Every row comes from one small tree of marks. The marks that hang from a mark follow it in brackets, in alphabetical order. Every link used is in the known rows. Which tree was each row made from?
Known rows:
Q(M T X(U)): [-13.1 -25.4   0.0  10.9  46.1  14.5  21.5  25.2  12.9   8.9  15.4  -1.2
  12.1  -5.1   3.0 -11.6  -8.3  12.7   6.2  16.4   5.5  -3.8 -18.4]
Q(M X(T U)): [  7.8  -3.3 -16.1  13.6  13.3   5.1  28.8   8.1  -2.6 -30.6   7.9   2.8
   7.7 -44.4 -16.5 -13.2 -11.9  17.5  -3.1   4.0  12.9  -8.3 -15.8]
Q(C X(T)): [-12.0   7.9   8.1  -3.1 -21.6  -0.1  -5.0 -14.0   0.9 -16.0 -12.4  13.9
  -4.8 -23.0  13.1  -4.5  10.4  -9.5   6.2 -13.5   9.2 -22.3 -11.9]
X(T): [ 10.3  16.0  -3.7   1.7 -47.6  -0.5  -4.2  15.4  -7.4 -30.4  -5.7   8.5
   8.7 -37.7 -12.7   1.5 -16.9  -9.1  24.1 -11.2   9.0  -3.5   6.8]
C(Q): [ 10.9  29.3  -9.5  10.7 -33.3  -5.8  -5.0  24.1  -2.4  -9.0 -18.8  15.3
  21.3  -0.8 -33.0   1.9   1.2 -13.4  35.7 -23.5  15.7  14.1  17.0]
Q(T(E)): [ -5.6  -0.4  10.2  -1.0 -19.5  16.0  -0.7   9.9  10.6  34.7   1.6   1.6
  -4.4  27.3  12.3   7.1 -16.5 -15.3  14.0  10.3  -3.0   5.2 -13.6]
T(X): [-18.3  14.3 -12.3   0.8 -31.0  -0.8  -8.2  23.0   7.5   0.7 -15.5  -4.5
   8.2  11.7  -0.6  -7.5  -1.3  -7.2  23.4 -17.1  -1.3   0.6  30.1]
T(Q X(U(M))): [ 31.0   3.3   5.9  -5.6  12.6 -15.9 -21.2  40.0 -13.6 -29.1   0.2 -11.8
   7.0   3.3  -5.4   9.3 -14.1  12.0 -30.1 -18.8 -15.5  10.0  29.7]
C(Q(T X)): [ -8.2   9.9   0.2  24.8   3.7  -2.6   0.7  17.5  14.1  25.2 -11.4  15.3
  14.1  11.3  -6.0  11.6   0.7  -1.2  24.1  -0.1  15.8   3.5  -8.2]
T(E Q(C M) X): [-19.2 -20.7   9.7 -16.5   0.7   4.4  -3.6 -46.4  -5.3  24.3 -20.8 -35.8
 -16.2  32.2  26.2 -10.7  33.9   3.9  -9.7  14.5 -35.9  -1.8 -17.0]
X(T(E Q(C)) U): [ 42.0   7.6  15.6 -32.2 -17.0  -3.6 -15.9 -19.0 -26.7 -30.7 -12.4   5.2
 -12.1 -36.5   4.4   2.3  12.4  -6.6 -35.5  10.4   4.6  -2.7  -6.9]
T(E X): [-12.0  19.6 -12.6   0.5 -34.0   5.8  -0.6  -0.8  10.8  28.7 -20.1  -8.5
 -11.5  34.2   7.9  -2.0  -1.4  -4.1   6.3  -6.8  -5.7   4.4  15.4]
T(E X(Q(C M))): [-36.0 -12.2 -13.3 -17.6 -10.4  -9.6  -7.1 -56.1  -2.0  10.3  11.3 -19.1
 -19.9  15.6  21.4  -6.5  33.5  -2.0   0.4   6.6 -12.3  -5.7  16.6]
Q(T): [-10.8  -5.2  12.7   1.4 -15.2  10.6  -7.5  29.8   6.0   5.3   2.4   2.4
  12.7   3.0   6.3   6.8 -12.3 -17.7  34.4   4.9   4.4   4.4   1.1]
Q(C X): [-33.9   6.9  19.1  -2.3   2.6   6.0  -7.5   4.8  12.2   5.0 -21.7  11.9
  -3.3  16.7  15.3 -11.2  10.9 -19.9  16.1 -30.0  -1.0 -13.7   2.4]
Q(X(U(M))): [ 11.4   7.7   7.0  12.1  28.5  -0.7  -2.1  45.5   5.2 -15.2   8.3  13.7
   6.2   6.9 -14.0   2.4 -35.0   7.9 -21.5 -40.2   0.5   0.6  11.0]
C(Q(T(E) X)): [ -2.9  17.8  -0.6  24.7   0.0   3.2   7.3  -3.2  18.9  53.3 -11.9  11.8
  -1.4  37.0   1.2  12.6   0.0   1.9   3.1   7.6   8.6   3.7 -21.1]
X(Q(C T) U): [ -5.9 -13.4   6.4 -35.9   9.1  -8.5 -31.4  11.1 -11.5 -33.0  33.4  18.4
   5.9 -40.4  15.3   9.3  18.3 -23.2  -0.7   8.0  25.1  -3.5  35.8]
X(T(E) U): [ 39.6  26.8 -16.6  -9.1 -33.6   4.9   4.1   6.6 -14.0 -23.0   5.3  15.4
  -2.9 -35.7 -18.3   0.4 -21.5   1.1 -17.1   3.7  21.4   2.8   4.8]
Q(C M T(E X)): [-25.5 -32.2  -9.6 -17.5  -4.2  14.5  -6.7 -47.9  10.6  47.7  18.3 -25.5
 -10.0  36.4  36.7 -13.4  28.0   7.6   6.2  42.2  -9.5 -14.6 -35.0]
C(Q(M T(E))): [  8.8  -9.9 -12.7  15.2  -5.8   8.1  11.3 -18.4   4.5  40.1  12.0  -5.9
   9.8  20.5 -17.9   2.3   4.0   6.7  26.3  32.3   0.8  11.4 -34.8]
X(Q(C M) U): [ -9.6 -15.7  -5.1 -25.5  15.6  -5.1  -9.5  -8.9 -15.9 -48.4  26.9   4.0
   3.7 -42.8 -11.5 -11.6  21.1 -15.3   5.0  -2.8  11.4  -1.0  33.5]

Write each row's tree:
[-11.2  -9.1   4.9   5.7  -0.8   1.9  13.3 -20.8  -1.2  21.7 -23.6 -37.4
 -13.0  36.3   8.3  -7.3   6.6  11.7   0.2  12.4 -40.8  11.8  -7.5] : T(E Q(M) X)
[-18.6 -17.1 -23.5 -30.6  14.5 -13.3 -12.3 -19.1 -12.5 -35.4  25.8  -5.3
   6.3 -28.8   2.4 -13.9  34.4   0.3  -2.6   4.2  11.5  -7.9  45.2] : T(X(Q(C M) U))
[ 57.4  24.8 -21.0  21.2   0.9 -22.3  -5.5  17.6 -12.0 -32.4  14.8  26.5
  16.0 -35.7 -36.8  15.3 -21.1  20.1 -26.7 -20.1  28.7  -4.7  -0.8] : C(Q(X(T U(M))))
[-40.0 -17.7  11.8   4.6  17.3  12.1  11.2 -15.6  13.7   7.4  -6.2  -4.7
   2.2  15.8  10.5 -21.5  14.7  -4.6  22.7 -11.1 -12.7 -14.7 -19.7] : Q(C M X)
[  7.3   8.2 -22.0  32.6  -9.4  -8.5  23.3 -19.1  -1.1  -8.3  -9.8   3.5
  13.2 -27.8 -24.5  -2.7   4.1  15.7  21.9   1.1  13.1  -3.7 -26.6] : C(Q(M X(T)))
[ 24.8  14.2 -36.7  -6.7  -9.0  -4.6  -7.0   5.3   3.7  30.9   4.8   7.4
  10.0  10.2 -11.1   7.5  14.1  12.1 -13.3  30.9  32.2   6.3  10.1] : C(Q(T(E X(U))))
[ 26.4  -7.2 -15.3 -10.0   5.1   2.3 -16.9  17.8   1.5  26.3  37.2  -4.2
  -0.9  24.2  12.5  12.1 -20.6  19.1 -35.3  15.5   6.1   0.9  -0.7] : Q(T(E X(U(M))))
[ 53.1   7.1 -11.0  -3.1 -19.3  -8.2 -14.9  29.0 -19.6 -51.4  30.2  13.8
  15.4 -44.4 -27.8   8.6 -36.1   5.7 -18.5 -16.7  15.7  -3.0   8.7] : X(T U(M))
[-18.2 -22.6   4.6   4.4   2.4  -0.2   7.6 -22.6   0.7  16.9  27.1 -11.6
 -13.1   7.3   9.7  12.1  -8.7  -6.7  14.9  25.4 -14.4   9.1  -3.1] : X(Q(M T(E)))
[ -6.0  18.0 -22.4 -17.2  -4.8 -21.2 -14.7  24.7  -7.6 -39.1   9.1   7.7
   3.7 -33.0  -8.1   6.9   6.0  -5.9  -4.4 -17.4  18.8   6.8  75.1] : T(X(Q U))
[  2.1  -4.5  19.8  12.0  47.6  10.7  30.4   2.9   3.6   7.2 -27.6 -11.4
 -13.8  19.5  -6.9  -9.8  -7.7  15.1 -29.4  -0.4 -24.5  12.5 -12.1] : T(E Q(M X(U)))
[  9.1  24.9 -23.0 -14.6 -16.0   5.7  -0.3  17.6   1.1   9.3  -6.0   1.7
  -5.7  15.8  -3.8  -7.3  -3.7   4.6 -16.4  -3.6  11.6   4.6  30.5] : T(E X(U))
[ -3.2 -10.1  -5.6 -13.1 -27.6 -10.4  -2.8 -67.4 -17.0 -21.6  22.8  -4.1
 -18.6 -35.1   7.3   3.7  16.3  -6.2   0.3  13.0  -5.0 -10.3  -7.0] : X(Q(C M) T(E))
[ -4.1   6.8   2.6 -35.3  -3.1 -13.7 -25.8  12.4 -14.7 -50.4  15.0  21.4
   4.8 -41.2  -5.7   0.2  17.2 -28.0  -0.8 -21.4  20.8   0.5  57.7] : X(Q(C) U)
[-26.3 -14.9  36.0   2.6  30.1  10.4  13.9 -39.3   7.0  25.7 -32.9 -20.5
 -21.5  39.5  24.9 -10.7  16.7   2.5 -12.5  -1.8 -41.9  -1.1 -33.3] : T(E Q(C M X))
[-30.8 -22.7  35.9   7.1  34.9   4.7   6.6 -19.0   2.1  -0.3 -29.2 -17.9
  -7.4  15.8  18.0 -13.8  22.6  -3.3   7.2 -10.6 -34.2  -4.0 -23.3] : T(Q(C M X))
[ -6.0  -7.0  12.6 -18.6  23.8  14.8  -4.4  -1.4  11.6  32.7   7.7  16.6
 -11.4  16.5  27.0  -3.9  11.3  -3.5 -24.8  13.5  15.3 -14.9 -16.3] : Q(C T(E) X(U))
[ 15.2  -7.7  38.5  -8.4  43.8  -9.3 -23.4  22.2  -8.2 -23.4  -4.8   4.2
  -2.2   6.8   9.3   4.2   0.0  -0.7 -40.0 -31.4 -18.6  -3.7   2.3] : T(Q(C X(U(M))))
[ -7.3  -9.8  16.0 -21.5 -19.2  15.7 -18.7 -15.0   5.1  34.7   6.6   2.6
  -7.9  24.6  27.5   0.1  10.0 -20.5   8.4  18.1  -2.1  -7.4 -23.9] : Q(C T(E))
[ 13.3  14.4 -21.7  31.1 -13.0  -1.1  31.1 -42.0   4.7  17.9  -9.0  -0.8
  -5.2  -2.1 -22.1  -0.8  -0.5  19.4   3.0  10.1   5.6  -1.9 -39.1] : C(Q(M X(T(E))))
[-24.7 -11.3  30.2  25.4  35.4   3.8  23.2   5.5   5.5  -0.1 -36.5 -19.5
  -3.9  13.0   2.2  -4.3  -6.9   2.8  14.3 -14.1 -37.6   7.6 -13.6] : T(Q(M X))
[ 11.7  14.5 -11.4  13.8  20.6  -4.6  -0.2  34.7   9.8   6.5   0.3  24.3
  19.7 -10.4 -16.9   7.1   3.1   4.6   2.7   3.1  32.4   3.9   2.5] : C(Q(T X(U)))
[  8.8  25.5  -4.6  -1.6 -49.1 -15.2  -3.8 -21.2 -14.5 -25.3   6.2   8.8
 -20.0 -31.7  -1.3  20.9 -16.5 -15.8   1.1  -7.4   5.2   2.9  23.9] : X(Q T(E))
[ -3.5  -5.2 -10.9   7.6 -24.7 -14.1   4.8 -19.7 -16.7 -49.5  19.7  -6.0
   2.6 -56.0 -13.1   6.2 -11.4  -5.2  28.2   1.8   1.0   0.3  12.3] : X(Q(M) T)
[-30.6 -20.7   9.6  24.2  24.2  21.8  29.1 -15.8  21.5  53.0   4.9 -13.0
 -10.5  41.3  19.7  -3.4 -12.2   9.4  11.0  23.5 -18.9  -0.8 -43.8] : Q(M T(E) X)
[-19.5 -24.2 -16.2   4.7  -5.9  14.7  11.6 -21.0  13.5  50.6  13.8 -27.8
  -4.4  36.2  18.2  -4.6   0.3  15.5  13.0  38.1 -14.0  -2.3 -26.2] : Q(M T(E X))
[-17.9  -2.1  18.9 -21.6 -14.3  -8.7 -27.5  -6.5  -7.1  -8.6 -32.7 -16.6
  -1.2   9.4  23.3  -3.5  30.6 -13.6   4.9 -10.8 -19.0  -3.8  20.7] : T(Q(C) X)
[ 18.0  19.7  -8.3   5.5  -1.0  -2.3  10.0  27.5  -2.7 -32.1  -7.3  20.0
   3.3 -43.2 -10.3  -1.5 -15.6   5.3 -10.4 -12.0  24.2  -8.5  11.2] : Q(X(T U))
[  2.2  13.5  27.1   5.9  32.5  -3.3   8.1  46.1   0.6 -22.0 -35.9   5.6
  -0.5  -4.0  -4.7   1.8  -9.5  -4.1 -15.1 -26.4  -9.8  12.2  22.7] : T(Q(X(U)))
[ 28.7   9.7  30.6  10.4  39.2  -3.6   2.9  24.8  -2.0   4.7 -13.2   0.4
 -17.9  32.7   1.2  13.5 -31.6  12.6 -54.3 -28.2 -25.1   9.7  -3.8] : T(E Q(X(U(M))))
[ 32.8  24.0 -10.9  21.5  19.8 -13.7  -5.0  39.2   0.4 -13.5   6.4  22.9
  19.5   4.4 -36.1   9.7 -19.3  13.3 -19.3 -38.7  18.3   5.7  12.5] : C(Q(X(U(M))))
[-11.6 -23.3   4.3   4.3  -1.9  21.0  16.5 -12.9  10.3  37.2  15.9 -16.3
  -0.8  26.9   5.7  -2.7 -11.2   3.5  21.6  28.2 -15.6   6.0 -35.2] : Q(M T(E))
[  3.6 -14.1 -12.4  14.6  -5.4   3.6   6.7   1.4   2.8  12.6  10.4  -4.7
  26.7  -4.9 -21.0   0.4   3.8   3.6  43.6  24.5   8.1   8.4 -23.3] : C(Q(M T))
